Each row was made from one path, in order. Every step used is in the known rows, and no mark comes twice. Write each row's path.
Known rows:
p-j-m-a: [ -5  -3   6  -5 -14 -10 -16  11  22  -8   0  -5  -6   5   1  15  -8  -1
   6 -13   6  26  11]
y-p-j-m: [ -2  -8   1 -13 -18  -2  -4   7  18 -18  -9   0   3   4  16   5 -20   3
  12 -27  -1  -4  18]
t-a-m: [  0   6  -1  -4 -14 -12  -4   9  14   9  -5  -6  -7  -3  -3   2 -17  -2
  16   0  -6   3  -5]
j-m: [  2   0   0   0  -4  -6  -5   8  10  -6  -1 -14  -5   5  -3   5 -16   2
   1 -13   0  -3   3]
j-g-a: [ 10   0   2  -6  -8   0   7  -3   0  -2  -8 -20   1 -10  19   6   4   3
   6 -25   7  10 -11]
m-a-t-j-c-y: [-17  10  -9  -8 -20 -16   2  12  15   7 -34   3 -20  -2 -17   2 -16   0
  12  11   8  47 -11]
y-p-a: [ -1 -10   2  -6 -11   5   9  -5   9  -3 -22   3   8  -5  20  -1   7   5
   9 -25   5  -9   9]
c-y-p-j-m: [-10 -13  -2 -20 -20   1  -4   9  14 -14 -22  10   0  -2  10  -2 -32   5
  11 -23   8   6  12]
c-y-p-j: [-12 -13  -3 -20 -17   8   1   2   5  -8 -21  25   4  -6  12  -7 -15   3
  11 -11   8   9   8]
f-y-p-a-t-j-g: [ -4  -2  -6  -3 -24   1  15  -8   5  -8 -52  -5  -9 -15   7  -2  -6   6
  24 -36   3   6  -2]
j-c-y-p-a-m: [-15 -12  -4 -16 -21  -6   4   8  28   0 -52  -5  -8  -9  16  -2 -37   8
   0 -27   9   9   9]
c-y-p-j-g: [ -5 -14  -6 -17 -20   5   1  -5   6 -17 -23  10   5 -17  22  -5 -21  10
   2 -29  11  19   2]
y-p-j: [ -4  -8   0 -13 -14   6   1   0   8 -13  -6  14   7  -1  19   0  -3   2
  12 -15   0   0  16]
t-y: [  1   0  -2   1  -8  -9   2   4   3  -2  -9   6  -9  -8 -15  -5 -10   4
  -3   5   1   8 -15]
y-p-j-g-a-t: [  2  -4   0 -20 -24   6  11  -4   9 -12 -33  -2   3  -1  31   4  -6   1
  25 -34   2  13  13]
y-p-a-t-j-c: [ -5   7  -6  -7 -25  -9  18   4  16  -6 -39  -7  -3   0  13   6 -13   5
  22 -26  -5  13   6]
j-c: [ -2   4  -2  -1  -4  -8  -1   9  11  -4  -6 -10  -7   1   0   5 -10   2
 -12  -7  -1   9  -3]
c-y-p-j-g-a: [ -2 -13  -1 -27 -25   8   8  -1   4 -11 -28   4   6 -18  32   0  -9   6
  18 -36  15  19  -3]
f-y-p-a-t: [-12 -12   1  -9 -12   9   9  -3   9   2 -56  13  -9   2  -4  -7   4  -1
  13 -18   4 -12  13]
p-j-m-a-t: [ -7   0   4  -7 -16  -9 -11  10  24  -6 -22  -3 -11  16  -8  14 -13  -4
  11  -6   1  28  18]
c-y-p-a: [ -9 -16   0 -13 -13   6  10  -3   5   1 -37  14   6 -12  11  -7  -3   7
   7 -20  14   1   2]

Which path is each row?
[ -6  -3  -2 -14 -17  -3   0   8  18 -16 -13   3   0   0  21   6 -12   4
   0 -23  -1  10  13]  y-p-j-c
[ 12  11  -4  -4 -17  -6  13   0  -6  -3   2 -23  -1 -19  20  10  -1   3
  26 -26   4  18 -20]  t-j-g-a
[  1   2   2 -11  -6   3  11   4  -1   8 -23  -2  -4  11   2   3   5  -6
  22  -2  -1   3   3]  g-a-t
[ -8  -5  -6 -12 -28  -6  14   5  12  -3 -49   0  -2  -1   0   0 -30   6
  32 -27   4  10   4]  c-y-p-a-t-j-m
[-13   5 -14 -15 -24  -8  14   8  10  -3 -39   8  -9  -3  -1  -9 -29   4
  22  -5   1  18  -3]  a-t-j-c-y-p
[-11  11 -11  -8 -17 -13  10  11   5   2 -31   0 -13  -1 -12   1 -29   2
  11   3  -2  32 -11]  a-t-j-c-y
[ -5  -5  -3 -13 -27 -11   1  10  23 -18 -38   9 -10   7  -6  -1 -38   4
  17 -17  -5   6  11]  a-t-y-p-j-m
[-19   4 -11 -15 -26 -11   8  10  20   3 -42  10 -15  -4  -7  -6 -15   2
  23   3  11  34  -2]  m-a-t-j-c-y-p
[-10 -11  -1  -8  -5  10   0   1   3  -1 -23  16 -10  -7  -3 -13   3   0
   9  -9   7 -18   4]  f-y-p
[ -5   0  -2 -24 -31  -9  13  15  22  -9 -44   8 -14   0   7   3 -20   1
  19 -20  -1  20   0]  g-a-t-y-p-j-c
[-11  -4  -4  -8 -19  -8   4   2  21   1 -37  19 -15  -1 -16 -13  -2   1
  16  13   9  12   2]  m-a-t-y-p
[ -6  -5  -4 -10 -31  -9  -1  -3  26 -17 -40  11 -11  -9   1  -3 -12   7
   8 -12   8  35   3]  m-a-t-y-p-j-g
[ -7  -5  -4 -12 -24  -4   8   3  13 -12 -34  25  -6   1  -4  -6 -22   3
  15  -4  -5   8   9]  a-t-y-p-j
[-10  -4  -7 -13 -24   0  19  -2   2   3 -47  14   2  -6   4  -5 -15   4
  32 -14   5  14   1]  c-y-p-a-t-j
[ -9  -9   3 -12 -21  -5 -12   9  28 -12  -9   2  -3   3  12   7  -5   1
  14 -20  10  11  19]  y-p-j-m-a
[ -3  -6  -5  -6 -14  -5   6   2   9  -7 -15  15  -5 -11  -4 -13 -11   6
   8  -4   4  -6  -7]  t-y-p
[-11  -3  -2 -15 -14  -6  -5  13  10  -7 -19   6  -5  -5   2   7 -24   4
 -12 -11   3  32  -2]  p-j-c-y
[ -9   0  -6 -14 -28 -11   6  11  24 -17 -41  13 -13   4  -2  -1 -29   5
   3 -12  -6  18   6]  a-t-y-p-j-c
[ -1 -10   0  -5 -19  -5  11  -1  13  -5 -31  10  -1 -15   3  -5  -4   9
   6 -19   6  -2  -5]  t-y-p-a
[ -8  -8   1 -11 -28 -15  -9  13  30 -15 -17   7 -12  -5  -3   3 -17   5
  13 -15  10  19   4]  t-y-p-j-m-a
